Known rows, with every step that occurs
pavo-fivozek-gizov-dozez-fonulo-kudero: 7 214 99 -178 -195 -332 -54 -597 97 111 -6 -195 147 177 231 125 -163 105 -70 17 -140 134 42 -28 7 -317 72 -162 -220 -292
keza-fivozek-gizov: -92 -25 -128 -81 -116 -202 -383 114 119 -21 -35 289 140 283 -28 -11 225 352 -7 -86 -14 -136 -26 59 -16 77 -202 -201 31 -136
gizov-kudero: 296 -19 -157 100 -202 -135 -44 345 -92 80 -45 -1 156 240 -129 343 85 -17 -160 -153 69 -238 -90 69 134 -208 -133 -63 -144 -92
pavo-fivozek-gizov-dozez: -56 -70 -299 -151 -116 -195 -391 -221 179 57 2 171 186 369 187 146 -268 364 -138 31 -66 -43 -20 -62 -14 -218 -4 -186 -180 -236
lopoz-kudero: 354 156 -69 42 -241 -128 89 184 88 -70 -86 -317 184 71 -132 158 21 173 -210 -131 36 -278 -60 183 -72 209 -179 172 -112 -77
gizov-kudero-lopoz: 240 183 -196 90 13 -110 -286 243 23 119 -49 127 44 245 -91 474 69 1 -71 -313 -18 -312 -81 38 53 -172 -186 9 -108 -111
salik-fonulo-kudero-tadog-dozez: 20 -35 307 42 -132 158 170 56 61 35 -51 -485 135 -305 -112 -366 -182 -63 -156 -32 -57 27 -44 35 136 239 98 57 177 -166
fonulo-kudero-lopoz: 51 432 -110 16 3 -116 -201 -77 -18 68 -88 -340 -61 23 -151 176 -80 77 -71 -306 -81 -135 13 373 -71 164 -78 102 87 -111
tadog-kudero-fonulo: 323 62 4 -9 -196 -14 33 -80 -24 28 -6 -270 82 -166 -246 255 -290 212 -154 -285 -218 -224 13 254 177 149 -66 86 155 -166
tadog-dozez-lopoz: 21 87 -184 3 -89 -47 5 459 232 95 -127 -79 -4 -236 -327 2 -239 87 -162 -265 128 -93 -100 106 27 248 -23 -192 -18 -100
pavo-fivozek-gizov-kudero: -186 -86 -120 -3 -207 -254 -215 -17 147 47 -5 224 307 247 160 339 -36 165 -233 100 -146 -173 -75 -77 132 -396 -150 -214 -197 -107
fivozek-gizov-kudero: 83 -55 -241 26 -205 -156 -162 242 -12 46 9 243 171 241 94 327 91 138 -164 59 -49 -91 -56 26 134 -331 -214 -251 -137 -81
keza-fivozek-gizov-dozez-tadog-kudero: 192 10 3 -78 -79 -240 -54 -319 -82 1 8 -34 292 418 63 282 53 238 186 -412 -116 3 -37 -384 75 34 21 -150 95 -370
lopoz-kudero-tadog: 260 95 98 83 -259 -8 189 31 107 -103 -125 -369 280 -79 -80 -77 -37 127 -234 83 -57 -317 -44 38 -111 316 -118 107 5 -98
pavo-fivozek-gizov-kudero-lopoz: -211 109 -201 -24 -5 -227 -451 -99 264 89 -11 349 194 226 209 465 -65 156 -150 -57 -235 -273 -57 -124 74 -370 -188 -142 -148 -150
salik-fonulo: 389 -128 -174 -41 -250 76 -39 352 110 36 10 -107 102 52 -219 -75 31 197 -89 -124 105 -120 -56 329 230 -140 -40 160 -128 -140
keza-fivozek-gizov-dozez-fonulo: 231 35 46 -189 -85 -257 -294 -161 115 78 7 301 108 428 107 10 251 215 161 -188 89 -4 -4 -144 -39 -173 -66 -218 -188 -344
fivozek-gizov-dozez-tadog: 248 0 -289 -86 -160 -134 -27 -128 21 6 -17 -49 52 324 109 109 70 309 -38 50 16 66 7 -366 63 -161 0 -94 -97 -286
lopoz-kudero-fonulo-dozez-tadog: 116 231 468 159 -314 -109 577 -283 227 -135 -157 -507 -35 -175 -236 -20 189 60 -224 -23 38 -335 -74 -308 8 438 -7 216 82 -186
fivozek-gizov: 82 15 -335 -72 -210 -87 -248 136 86 -24 -22 86 63 100 -36 -7 -11 318 -152 108 -70 -20 -2 145 52 -54 -186 -162 -37 -69
fonulo-dozez-gizov-fivozek: 76 -14 -87 37 -450 -147 -166 28 122 10 -88 -62 -10 22 -259 63 8 -144 3 61 256 16 -133 193 4 233 34 84 100 -31
keza-fivozek-pavo: 88 42 -168 -45 -201 -157 -133 -4 129 -24 -101 -70 124 209 -170 69 349 159 36 -183 35 -386 -18 167 -85 121 -58 -100 -110 -231
gizov-dozez: 443 -8 -310 -48 -97 -87 -202 162 -64 93 -40 -58 11 383 -117 145 -112 173 -74 -217 198 -118 -17 63 -6 -21 1 -28 -128 -208
salik-fonulo-dozez-gizov-kudero-tadog: 132 -248 188 156 -493 133 248 90 270 -5 -97 164 156 -20 -146 -165 82 -152 -62 96 43 -61 -199 -46 134 -122 15 112 -21 -35
dozez-fonulo-kudero: 329 343 130 -27 -245 -193 192 -149 -72 75 -62 -519 9 -80 -173 10 65 -32 -57 -146 -10 23 32 277 81 -36 -21 57 -71 -151
fonulo-kudero-tadog: 46 194 69 72 -217 -19 171 -137 -99 -4 -115 -510 149 -138 -108 -125 -110 13 -159 59 -118 -81 33 266 -48 266 24 3 166 -88
fivozek-gizov-dozez-fonulo-kudero: 254 249 -3 -150 -183 -231 -7 -322 -64 107 1 -192 5 191 138 64 -35 98 3 -46 -33 233 56 79 -9 -242 -6 -164 -157 -286
lopoz-kudero-tadog-dozez-fonulo: 324 159 411 41 -201 -32 351 -92 199 -43 -130 -496 219 -340 -84 -261 -47 -19 -204 -7 -85 -199 -79 -311 -46 331 -74 3 31 -184
fivozek-pavo: 261 64 -387 -38 -281 -32 -27 31 63 -14 -87 -277 22 51 -200 98 126 167 -127 -9 3 -293 15 251 -17 -62 -30 -90 -169 -171
pavo-fivozek-gizov: -184 -30 -247 -106 -200 -181 -288 -133 251 -7 -29 70 229 102 58 45 -145 364 -216 166 -184 -90 -15 40 44 -110 -107 -150 -91 -81
keza-fivozek: 86 1 -62 1 -113 -182 -224 194 39 9 -77 36 133 267 -208 40 222 189 -10 -269 117 -285 -52 136 4 241 -116 23 28 -135
dozez-lopoz-kudero-fonulo: 80 245 120 6 -257 -73 303 166 375 -16 -117 -72 25 -403 -205 234 -73 194 -206 -135 -8 -410 -28 264 -34 275 -157 80 -140 -159
dozez-gizov-fivozek-pavo: 152 -45 -355 -105 -517 -124 -166 -83 179 8 -31 -94 49 -96 -95 263 139 4 44 217 54 -161 -28 252 -9 -44 -7 51 -135 -151
salik-fonulo-kudero-tadog: 130 11 188 23 -250 128 177 -17 -1 1 -29 -440 194 -196 -75 -215 -51 61 -113 35 -56 -42 13 346 127 42 56 166 79 -143
pavo-fivozek-gizov-dozez-tadog-kudero: 107 -25 -115 -101 -178 -216 1 -534 40 16 21 -241 346 238 142 328 -321 298 -30 -184 -272 30 -27 -369 96 -162 121 -142 7 -312

Rows
168 218 63 -29 -160 -90 210 45 313 55 -78 25 5 -154 -107 320 -167 189 -154 -258 118 -341 -29 143 -93 185 -34 41 -228 -296
gizov-dozez-lopoz-kudero-fonulo
229 298 232 -13 -143 -169 161 -81 -33 97 -77 -588 -27 -181 -176 -145 -69 -115 -129 -197 7 75 -24 1 80 127 23 -24 39 -150
tadog-dozez-fonulo-kudero
345 221 -273 -96 26 -98 -187 -346 -22 42 9 -118 96 243 57 401 -210 273 115 -403 -259 39 -2 -324 31 -106 -17 -112 68 -349
fivozek-gizov-dozez-tadog-kudero-lopoz
-79 15 17 -31 -555 -79 -13 -388 291 -6 -82 -93 -172 -290 -201 157 138 -94 -13 251 59 -239 -29 140 -14 173 62 43 -6 -194
kudero-fonulo-dozez-gizov-fivozek-pavo
-130 180 -12 -86 -89 -279 -96 95 313 8 -70 375 212 265 77 264 64 288 46 -351 118 -194 -81 62 -196 142 -133 -243 -218 -279
keza-fivozek-gizov-dozez-lopoz-kudero
122 50 -201 60 -432 -57 -8 47 233 -24 -149 -20 -93 84 -341 -167 -42 46 -125 -8 113 -3 -140 171 -75 224 -15 100 50 66
fonulo-dozez-gizov
-106 148 71 69 -234 -24 233 116 310 50 -169 -24 -163 -334 -438 -32 -92 83 -161 -148 137 -202 -51 293 30 250 40 -146 37 -108
kudero-fonulo-dozez-lopoz
317 32 236 -10 -155 38 95 -13 127 36 -104 -350 127 -270 -147 -352 -81 -13 -143 61 -26 -55 -34 -297 60 169 7 -122 95 -185
kudero-tadog-dozez-fonulo
210 -7 -268 -64 -286 -134 -220 21 -44 44 -12 -325 125 -31 -102 358 150 4 -6 92 121 -262 17 306 72 -48 47 -119 -149 -271
gizov-fivozek-pavo
55 20 -203 -10 -549 -127 -54 -179 187 -11 -104 -178 -24 -51 -223 152 152 -144 39 153 155 -112 -87 216 -59 120 85 -26 -32 -117
fonulo-dozez-gizov-fivozek-pavo
423 50 -179 -177 -183 -162 -164 -130 58 84 21 104 29 253 109 29 18 235 19 -7 43 118 18 -91 69 -332 -66 -215 -241 -286
fivozek-gizov-dozez-fonulo
54 12 224 178 -227 -85 171 67 27 69 -100 17 -55 82 -220 209 126 -68 -199 -113 86 -316 -93 -1 176 -4 -36 -70 6 -122
gizov-kudero-fonulo-dozez
318 321 64 137 -52 -66 185 -249 -19 -7 -146 -546 33 23 -386 174 -127 1 32 -539 -139 -89 -105 -124 81 266 83 79 260 -148
fonulo-dozez-tadog-kudero-lopoz
149 -60 -147 72 -302 -93 -65 299 193 69 -80 140 28 76 -105 171 -81 -108 -162 -86 6 -79 -192 -244 45 -13 -139 25 -33 1
tadog-dozez-gizov-kudero
438 -76 201 102 -303 51 421 -42 -29 -23 -54 -588 167 -15 -394 -62 -30 6 18 -385 32 19 -143 3 291 31 179 148 134 -170
salik-fonulo-dozez-tadog-kudero
-77 37 -31 43 -116 66 72 318 235 52 -172 -142 113 -395 -272 -235 -283 66 -163 -53 37 -126 -68 -42 -18 360 37 -250 129 -103
kudero-tadog-dozez-lopoz
396 146 156 75 -102 82 204 -128 74 0 -64 -456 83 -9 -370 24 -57 28 111 -545 -92 -63 -133 -24 220 81 124 192 157 -208
salik-fonulo-dozez-tadog-kudero-lopoz
267 -120 14 54 -257 77 76 258 112 13 -63 -165 17 73 -353 -257 44 64 -95 -198 229 -51 -113 287 191 35 59 69 -48 -79
salik-fonulo-dozez
137 9 -253 -18 -292 -34 -135 184 288 18 -109 -18 -64 -102 -211 -124 -182 78 -145 -48 -6 8 -125 -118 -35 309 -88 126 71 7
tadog-dozez-gizov
-160 0 170 114 -264 -98 38 -26 132 32 -53 254 -36 59 -41 165 110 50 -220 82 -54 -155 -64 -82 155 -112 -139 -312 -2 -130
fivozek-gizov-kudero-fonulo-dozez
320 199 -152 -4 -142 -139 139 265 193 54 -101 -66 110 93 -125 284 -160 124 -85 -384 214 -225 -82 199 -162 72 -39 -10 -285 -213
gizov-dozez-lopoz-kudero
394 83 67 -51 -115 -94 37 136 114 84 -72 -299 -6 -94 -251 -137 -26 -12 -108 -148 77 3 -53 -148 127 45 -47 -85 -43 -165
tadog-dozez-fonulo
444 277 -122 32 -18 -66 20 -167 -42 7 -68 -471 114 -7 -253 353 -135 125 47 -483 -260 -177 -42 -120 101 114 -29 149 166 -195
dozez-tadog-kudero-lopoz
-236 231 140 77 -111 2 238 98 117 68 -180 -433 77 -480 -205 -183 -309 -80 -171 -125 -48 -13 -33 138 -66 437 84 -234 206 -127
fonulo-kudero-tadog-dozez-lopoz
226 157 167 31 -247 -75 140 -13 219 -68 -60 -212 31 -156 -125 207 23 196 -274 -41 -51 -401 -12 104 -24 265 -187 233 -59 -141
lopoz-kudero-fonulo
568 247 -158 -15 54 -77 -58 -234 -89 82 -36 -367 76 234 -123 401 -196 115 110 -606 -116 -113 -39 -235 46 2 81 102 74 -326
gizov-dozez-tadog-kudero-lopoz
130 61 228 104 -141 21 133 107 151 -79 -144 -400 224 -197 -121 -173 -173 31 -274 -15 -68 -248 -96 -246 -113 507 -86 -21 120 -117
lopoz-kudero-tadog-dozez
53 97 142 78 -230 -20 91 -26 113 3 -116 -160 -153 -69 -345 -96 6 114 -203 -52 88 -219 -37 134 92 299 -6 -37 103 -101
kudero-fonulo-dozez
213 495 201 -27 49 -136 -55 -145 110 127 -101 -461 -122 -181 -159 -8 -100 -87 -39 -352 -86 0 -20 -30 25 154 -30 29 62 -196
tadog-dozez-fonulo-kudero-lopoz
85 30 200 34 -477 -88 2 -304 96 40 -15 -146 40 -260 -296 301 -243 -121 15 -136 -65 -29 -95 194 122 306 70 121 292 -126
tadog-kudero-fonulo-dozez-gizov-fivozek
-254 -79 216 9 -145 -221 -191 32 147 37 12 535 109 175 125 342 349 207 -62 -56 -89 -343 -29 -196 137 -83 -264 -237 -36 -226
keza-fivozek-gizov-kudero-fonulo
271 82 -357 -40 -119 -78 -58 316 97 142 -83 93 -3 155 -173 190 -203 134 -26 -309 237 -106 -42 216 -33 -48 36 -169 -212 -215
gizov-dozez-lopoz
92 -47 5 58 -106 83 -35 185 72 11 -116 -285 130 -155 -195 -278 -198 81 -211 43 -13 -125 -55 -210 11 387 -8 -122 199 -107
kudero-tadog-dozez
121 -61 -19 38 -416 -71 25 48 257 53 -35 290 -31 -57 -48 345 89 38 -166 66 -102 -254 -84 -61 121 -99 -185 193 -73 -62
dozez-gizov-kudero-fonulo
200 -30 -397 -110 -119 -109 -293 36 27 51 6 171 42 405 66 95 -104 310 -68 -19 40 52 6 10 -35 -154 -72 -193 -139 -206
fivozek-gizov-dozez
21 -63 93 70 -304 -52 14 105 332 83 -59 248 -96 -138 -74 248 -34 -39 -205 -7 -79 -205 -134 -335 112 59 -140 89 22 -78
tadog-dozez-gizov-kudero-fonulo
-155 37 -255 -126 -47 -225 -285 174 224 98 -52 513 110 308 3 160 44 291 118 -286 142 -96 -39 102 -110 -16 -63 -370 -156 -285
keza-fivozek-gizov-dozez-lopoz
152 87 186 84 -282 20 419 360 352 -28 -128 -154 121 -193 -372 -82 -26 21 -114 -307 253 -162 -178 390 49 133 1 35 -198 -99
salik-fonulo-dozez-lopoz-kudero
-357 -179 153 50 -119 -116 -176 -105 220 27 -49 111 380 -32 248 6 -225 59 -287 227 -247 -162 -106 -535 86 -74 -40 -384 48 -128
pavo-fivozek-gizov-kudero-tadog-dozez
342 132 98 136 -255 -102 378 -171 -127 -36 -137 -658 142 30 -436 59 -99 -12 -52 -360 -30 -46 -117 -84 149 240 125 16 234 -126
fonulo-dozez-tadog-kudero
